(in the rows, 128 means zero)
Known rows, with every way that one mark hangs from another:
(rilokoz fakuvut sive): [129 160 111 139  95 154 126 126 133 110 123 118 181 140 161 142 160 130
  86  71 129 211 101 132 120 143 158 100 117 119  71 124 116 144 168 117
 136  48 131 122 134 109 133  63 116 140 141 106 158 122 139 126 128 141
 125]
(sive gorad kirevo): [126 106 105 121 107 120 101 135 123 148 104 116 152 134  74 127 177 114
 174 144 135 110 137 142 131 138 126 150 118 123 147 147 117 102 128 134
  87 194 128 141 137 144 133 112 128 152 123 125 105 140 159 124 111 126
 134]
(sive (gorad nimosi)): [123 108 140 137 134 137  96 141 130 156  92 101 112 111  57 128 139 116
 130 151 126 102 135 140 149 124 213 122 118 127 133 139  99 101 140 135
 117  68 119 115 110 125 158  97 133 132 125 150  88 149 140 119 134 128
 122]
(kirevo (sive gorad luso)): [127 136 136 121 176 114 111 131 135  81  89 117  94 152  82 125 108 135
 113 133 146 111 139 116 145 150 148 152 134 143 141 126 131 126 102 101
 137 118  80 142 187 130 132 145 132 140 124 113 158 139 168 128 126 121
 117]
(vadu (kufa (sive gorad)) (rilokoz fakuvut)): [152 138 129 126 129 150 121 112 116 144 195 153 153 138 145 145  64 109
  62 128 115 163 129  64 118 134  63  90 128  97 140 114 124 108 114 122
 122 170 114 144  87 109 103 101 141 153 140 124 146 115 131 145 144 153
 110]
(kugi luso): [ 97 120 140 132 137 150 131 143 147 107 119  69 174 154  82 124  68 112
 166 108 132 186 136 154 154 125 125 109 113 160  78 124  95 116 127 147
 163 166 137 117 144 105 141 110 118  84 137 141 127 133 144 107 130 113
 116]
(sive (gorad nimosi) kirevo): [120  99 111 123 116 135  95 140 126 164  74 113 106 101  89 132 155 119
 161 165 124  76 142 122 116 121 176 141 116 114 140 153 110  92 156 153
  74  95 119 123 122 137 148 108 129 134  98 158  89 146 137 122 109 131
 126]
(kirevo (sive gorad luso rilokoz)): [133 118 138 115 187  95 127 129 130  88 125 121  71 139 103 121 125 145
 124 141 135 104 134 129 156 144 117 160 145 164 131 124 159 156  95  99
 150 158  89 149 163 155 122 138 119 140 126 117 140 122 130 129 126 105
 141]
(vadu (kufa fakuvut (sive luso)) rilokoz): [125 146 172 136 146 125 162 110 133 129 148 172 131 157 165 122  30 129
 125 121 122 157 135 100  76 111  78  93 130 111 173 100 117 128  93 138
 171 126 141 117 105  83 116 234 152  75 125 128 158 129 112 137 171 146
  79]
(sive gorad kirevo luso): [107 116 106 122 129 102 110 144 122 140  74 139 125 141  88 113 140 125
 178 149 142 101 140 126 123 147 140 174 125 125 153 144 128 112 116 144
  95 205 108 143 175 142 123 140 129 122 153 128 141 125 166 138 109 114
 132]
(kufa fakuvut (sive kirevo luso rilokoz)): [119 122 144 132 105 113 176 123 125 126 164 153 121  98 212  99 142 142
 185 144 129  80 136 149 119  91  86 142 148 137 148 125 165 156 127 148
 110 134 176  97 110 143 115 233 125 102 118 145 139 132  75 139 128 118
 150]
(vadu (kufa fakuvut sive)): [146 138 180 139 119 141 140  97 126 117 184 134 160 123 164 142  97 124
 153 131 137 156 116 147 111 111  89  79 141 116 146 110 107 134 122 120
 183  60 146 101  63  95 133 208 144 126 124 105 133 138  84 118 165 153
  94]
(sive (gorad nimosi) kirevo luso): [107 109 115 125 127 110 108 147 126 162  25 142  81 117 102 116 124 127
 165 169 135  70 144 121 123 124 194 171 121 114 158 154 121 103 141 161
  71 109 114 124 166 122 138 155 135 118 126 162 111 125 160 133 112 119
 134]
(kufa fakuvut (sive (gorad nimosi) kirevo)): [127 108 146 138  89 154 124 121 117 184 152 143 116  66 183 104 159 123
 140 185 117  20 149 131 126  98 155 107 134  97 169 133 129 119 154 147
  65  46 162  77  64 124 143 166 150 169  78 155 100 158 107 124 124 140
 141]
(nimosi gorad): [130 138 126 147 125 137 111 116 122 123  72 125 148 150  61 149 130 126
 150 133 135 163 121 147 129 127 164 118 134 153 129 144  74 107 136 108
 118 107 178 130 119 121 147 150 112 101 115 140  79 150 118 103 144 130
 117]
(sive (gorad nimosi) kirevo rilokoz): [137  88 118 119 111 115 117 143 125 168  99 120  93  88 126 124 176 124
 164 171 117  76 135 141 148 107 167 154 129 130 135 153 137 117 142 142
  86 125 134 130  99 159 140  95 125 134 103 155  72 130 113 120 106 121
 153]
(vadu (rilokoz (sive kirevo))): [119 140  93 123 116 129 156 137 146 136 101 132 160 156 142 118 159 125
 124  85 101 201 129 120  62 127  92 124  81 111 134 135 120 113 116 157
  93 172 132 140 133 120 125  86 121  98 107 148 128 155 153 117 113 143
 107]
(vadu (rilokoz fakuvut)): [114 145 116 136 123 148 140 135 139 120 121 126 180 151 105 138  94 126
  96  86 119 182 122  78 121 141  92 102 100 130  92 125 112 102 148 140
 140 194 153 140 138 109 138  68 130  78 113 138 141 139 169 140 127 142
  97]
(rilokoz fakuvut (sive luso)): [114 166 111 141 118 136 130 133 136 122  72 137 154 148 157 131 122 141
  93  70 134 203 110 128 116 153 183 131 128 111  84 128 130 150 158 132
 133  60 121 125 183 101 123 101 122 123 155 106 177 111 147 140 127 124
 124]
(sive gorad kirevo luso rilokoz): [119 100 106 115 139  91 131 148 122 149 106 129 109 135 121 111 157 129
 178 154 135  78 138 145 139 119 141 191 140 143 146 141 152 127 119 133
 104 215 123 148 172 169 116 139 122 122 168 132 119 113 132 135 106 106
 163]
(kufa sive): [108 128 152 136 114 142 144 119 128  97 135 113 137 116  88 126 131 128
 135 121 130 160 132 156 109 124  83  99 127 141 125 122 106 120 124 152
 137  68 161 107 123 119 138 190 116 114 147 131 123 144 108 117 142 131
 111]
(kirevo (sive gorad)): [131 127 140 119 171 136 104 123 131  78 116  96 112 137  67 137 143 128
 115 131 140 121 133 139 150 144 121 115 127 145 121 128 120 118 115 100
 149 121  95 138 142 143 148 114 127 168  97 110 127 146 151 115 124 130
 118]
(vadu rilokoz): [119 117 124 133 132 129 142 135 145 114 112 112 172 164  50 125 102 122
 131 100 120 194 129 115  93 127  96 105  91 140 118 117  98 103 110 146
 147 179 151 140 139 111 147 122 125  54 127 146 114 156 157 120 134 130
  85]
(vadu (kufa fakuvut)): [144 140 173 136 122 136 122 109 140 119 137 133 180 150 128 156 115 118
 164 123 142 175 115 139 120 126 124  95 128 122 130 115 103 126 128 114
 211 109 119 121  88  96 152 174 150 104 116  89 130 136 106 120 157 150
  93]
(kirevo sive): [115 143 154 125 156 134 132 118 142  44  90  91 132 141  85 147 138 137
 134 108 140 160 127 143 130 150  84 115 113 149 105 128 114 115 123 114
 169  79 120 131 158 125 147 165 121 105  86 121 140 150 140 109 127 135
  98]
(kirevo (sive luso rilokoz)): [117 135 152 120 172 107 157 126 141  53  99 111  84 136 123 129 111 157
 143 114 142 137 127 153 129 129 104 147 132 169 110 122 147 154 104 119
 169 106 113 144 177 143 132 192 121  84 111 127 145 127 118 119 132 112
 118]

Rows:
[144 113 143 112 168 119 118 121 130  83 162  90 105 125 109 131 167 133
 113 134 134  88 133 147 161 132 114 134 136 163 116 124 145 137  97  93
 161 163 107 146 128 163 135 112 117 167 101 116 112 136 117 114 121 121
 140] -> (kirevo (sive gorad rilokoz))
[139 121 120 128 106 146 131 114 106 129 203 125 128  86 159 122 159 125
  81 137 124  99 127 137 176 126 107 115 159 138 112 121 152 150 156 103
 122 139 176 119  84 158 101  94 115 175 153 128 129 107  86 130 123 124
 172] -> (kufa (sive gorad (rilokoz fakuvut)))
[143 100 165 138  96 144 127 113 114 164 206 120  88  63 176 104 149 133
 113 170 110  17 138 147 170  85 175  89 156 137 151 113 137 160 139 119
 129   8 169  70  32 141 139 159 134 176  96 152  74 140  66 119 148 122
 151] -> (kufa fakuvut (sive (gorad nimosi) rilokoz))
[118 153  74 125 101 125 108 142 120 156  89 158 139 136 186 122 158 129
 104 103 139 137 121 135 121 148 177 167 128  93 118 146 152 137 158 126
  68 144 109 140 177 129 106  53 130 176 150 105 166 108 165 149  99 122
 154] -> (rilokoz fakuvut (sive gorad kirevo luso))
[116 133  88 124 130 110 112 143 128 155  95 149 133 147 137 106 176 128
 131 116 134 135 128 153 100 139 182 165 125  98 152 145 129 131 121 130
  69 155  81 139 184 132 109  98 129 164 152 115 148 129 163 130 106 118
 148] -> (rilokoz (sive gorad kirevo luso))
[114 140 127 131 138 119 142 135 130 117 123 135 137 124 121 130 103 144
 143 107 135 139 117 131 143 132 136 142 137 151  84 125 151 147 152 127
 163 145 152 143 164 137 125 128 114  85 159 120 153 100 134 145 129 112
 142] -> (sive luso (rilokoz fakuvut))
[138 152 106 135 102 155  98 133 124 144 151 123 163 131 133 130 174 120
  59  95 124 169 111 118 161 150 184 112 128 107  89 131 124 139 154  95
 121 109 101 129 134 124 125  18 127 195 140  91 141 126 151 134 123 133
 138] -> (rilokoz fakuvut (sive gorad))
[117 140 136 135 111 123 166 124 118  93 157 148 128  91 184 112  98 144
 125 116 136 134 123 129 135 123  92 128 150 147  97 120 157 170 144 138
 134  98 177 114 141 137 112 173 106  97 171 136 152  98  94 141 136 116
 146] -> (kufa (sive luso (rilokoz fakuvut)))
[165 139 138 134 132 140 118 119 134 179 197 138 172 179 163 131 126 112
  74 105 108 166 113 105 118 128 158  92 119  90 163 105 105 137  93  96
 168 177  75 139  74  92 115  72 157 172 114  92 127 146 121 126 155 150
 104] -> (vadu (kufa fakuvut) (rilokoz (sive gorad)))
[119 133 146 127 181 121 101 134 136 106  55 118  47 123 103 128  99 145
 104 156 138  85 147 125 132 136 182 146 124 133 137 134 125 120 126 118
 116  18  82 118 170 115 148 160 138 133 104 150 133 135 162 127 129 122
 112] -> (kirevo (sive (gorad nimosi) luso))
[153 129 127 113 148 136 117 123 125  90 156 115 115 109 141 143 158 137
  83 128 135  97 121 110 190 154 111 128 142 152  89 125 164 153 142  80
 149 166 106 144 113 165 133  66 119 182  81 105 139 118 128 133 107 124
 160] -> (kirevo (sive gorad (rilokoz fakuvut)))
[147 108 109 111 143 129 134 116 115 154 161 161 141 149 132 129  91 107
 134 146 113 138 147  99  82 126  52 126 118  96 192 130 119  89  92 143
  85 233 111 146  88 119 100 130 141 124 119 131 128 133 123 129 133 149
 114] -> (vadu (kufa (sive gorad kirevo)) rilokoz)
[101 141 168 147 113 131 147 119 131 105 155 137 130 119 165 101  99 140
 146 127 135 119 128 151 124 117 123 106 139 132 144 101 125 143 127 138
 153  54 160  85 132  98 136 248 139 105 141 130 153 137 116 127 160 126
 112] -> (kufa fakuvut (sive luso))
[132 173 124 132 151 127 141 127 139 133  89 168 150 183 169 150  54 131
  74  65 121 244 106  68  73 150 116 120 103  92 100 113 122 131 121 139
 148 166  81 156 156  81 108  72 136  87 150  98 179 100 154 149 145 144
  96] -> (vadu kufa (rilokoz fakuvut (sive luso)))
[146 162 113 131 123 145 140 119 137 129 134 150 183 173 165 160  95 121
  56  63 114 252 104  90  81 149  88  93 103  96  94 116 109 119 129 128
 160 128 107 151 113  91 118  52 137 104 132 112 153 121 142 132 140 161
  97] -> (vadu kufa (rilokoz fakuvut sive))
[140 101  96 119  87 133 117 141 120 172 123 143 111  85 173 131 167 126
 139 157 120  51 131 117 162 116 168 149 133 115 113 156 153 126 178 139
  80 115 146 128 100 157 136  51 126 146  93 148  89 109 124 136  99 128
 167] -> (sive (gorad nimosi) kirevo (rilokoz fakuvut))
[117 103 115 118 134 103 146 134 111 137 161 149  87 108 173 100 155 131
 164 167 132  66 146 144 128 104  89 171 153 135 171 139 159 140 116 142
  65 170 138 127 138 162  98 176 116 135 175 144 128 114 105 138 116 104
 165] -> (kufa (sive gorad kirevo luso rilokoz))
[120 105 134 134 147 104 119 146 126 163  97 121  58 102  86 115 112 137
 138 159 128  72 132 143 151 110 204 157 145 148 135 124 132 142 120 137
 124  73 129 128 141 142 140 129 130 110 162 159  90 114 123 123 129 101
 141] -> (sive (gorad nimosi) luso rilokoz)
[155 103 128 108 131 108 137 106 109 149 177 146 115 106 167 133 154 111
 166 171 126  95 136 147 113 108  60 141 153 128 162 142 146 127 102 136
 104 179 119 143  74 161  94 163 126 149 142 114 113 109  71 119 124 138
 151] -> (vadu (kufa (sive gorad kirevo rilokoz)))
[127 131 138 133  96 145 161 117 115  97 186 129 138  86 188 130 132 135
 116 116 125 130 118 148 150 113  91 102 146 150  91 123 148 146 154 136
 140  95 185 111  97 147 120 145 109 114 147 143 134 110  90 128 126 125
 152] -> (kufa (sive (rilokoz fakuvut)))
[119  91 111 121 120  95 124 147 126 179  74 141  59 105 141 114 145 132
 179 174 126  48 143 140 134 106 195 182 136 127 135 149 152 124 137 162
  83 130 131 132 143 152 125 137 126 119 122 158  96 116 123 133 106 109
 155] -> (sive (gorad nimosi) kirevo luso rilokoz)
[148 121 119 125 111 134 112 135 120 133 173 118 154 119 123 140 171 121
 105 127 132 114 116 114 201 139 153 131 147 142  99 125 147 145 149 103
 148 179 130 148 110 156 129  47 121 159 138 109 111 113 124 133 119 120
 161] -> (sive gorad (rilokoz fakuvut))
[143 145 130 130 147 129 139 114 146 116 129 130 166 179 123 145  93 119
 101  75 112 251 113 123  66 136 100  97 101 111 127 116  96 108  90 133
 171 125  85 158 115  87 123 102 133  97 135 116 132 130 127 119 149 149
  77] -> (vadu kufa (rilokoz sive))
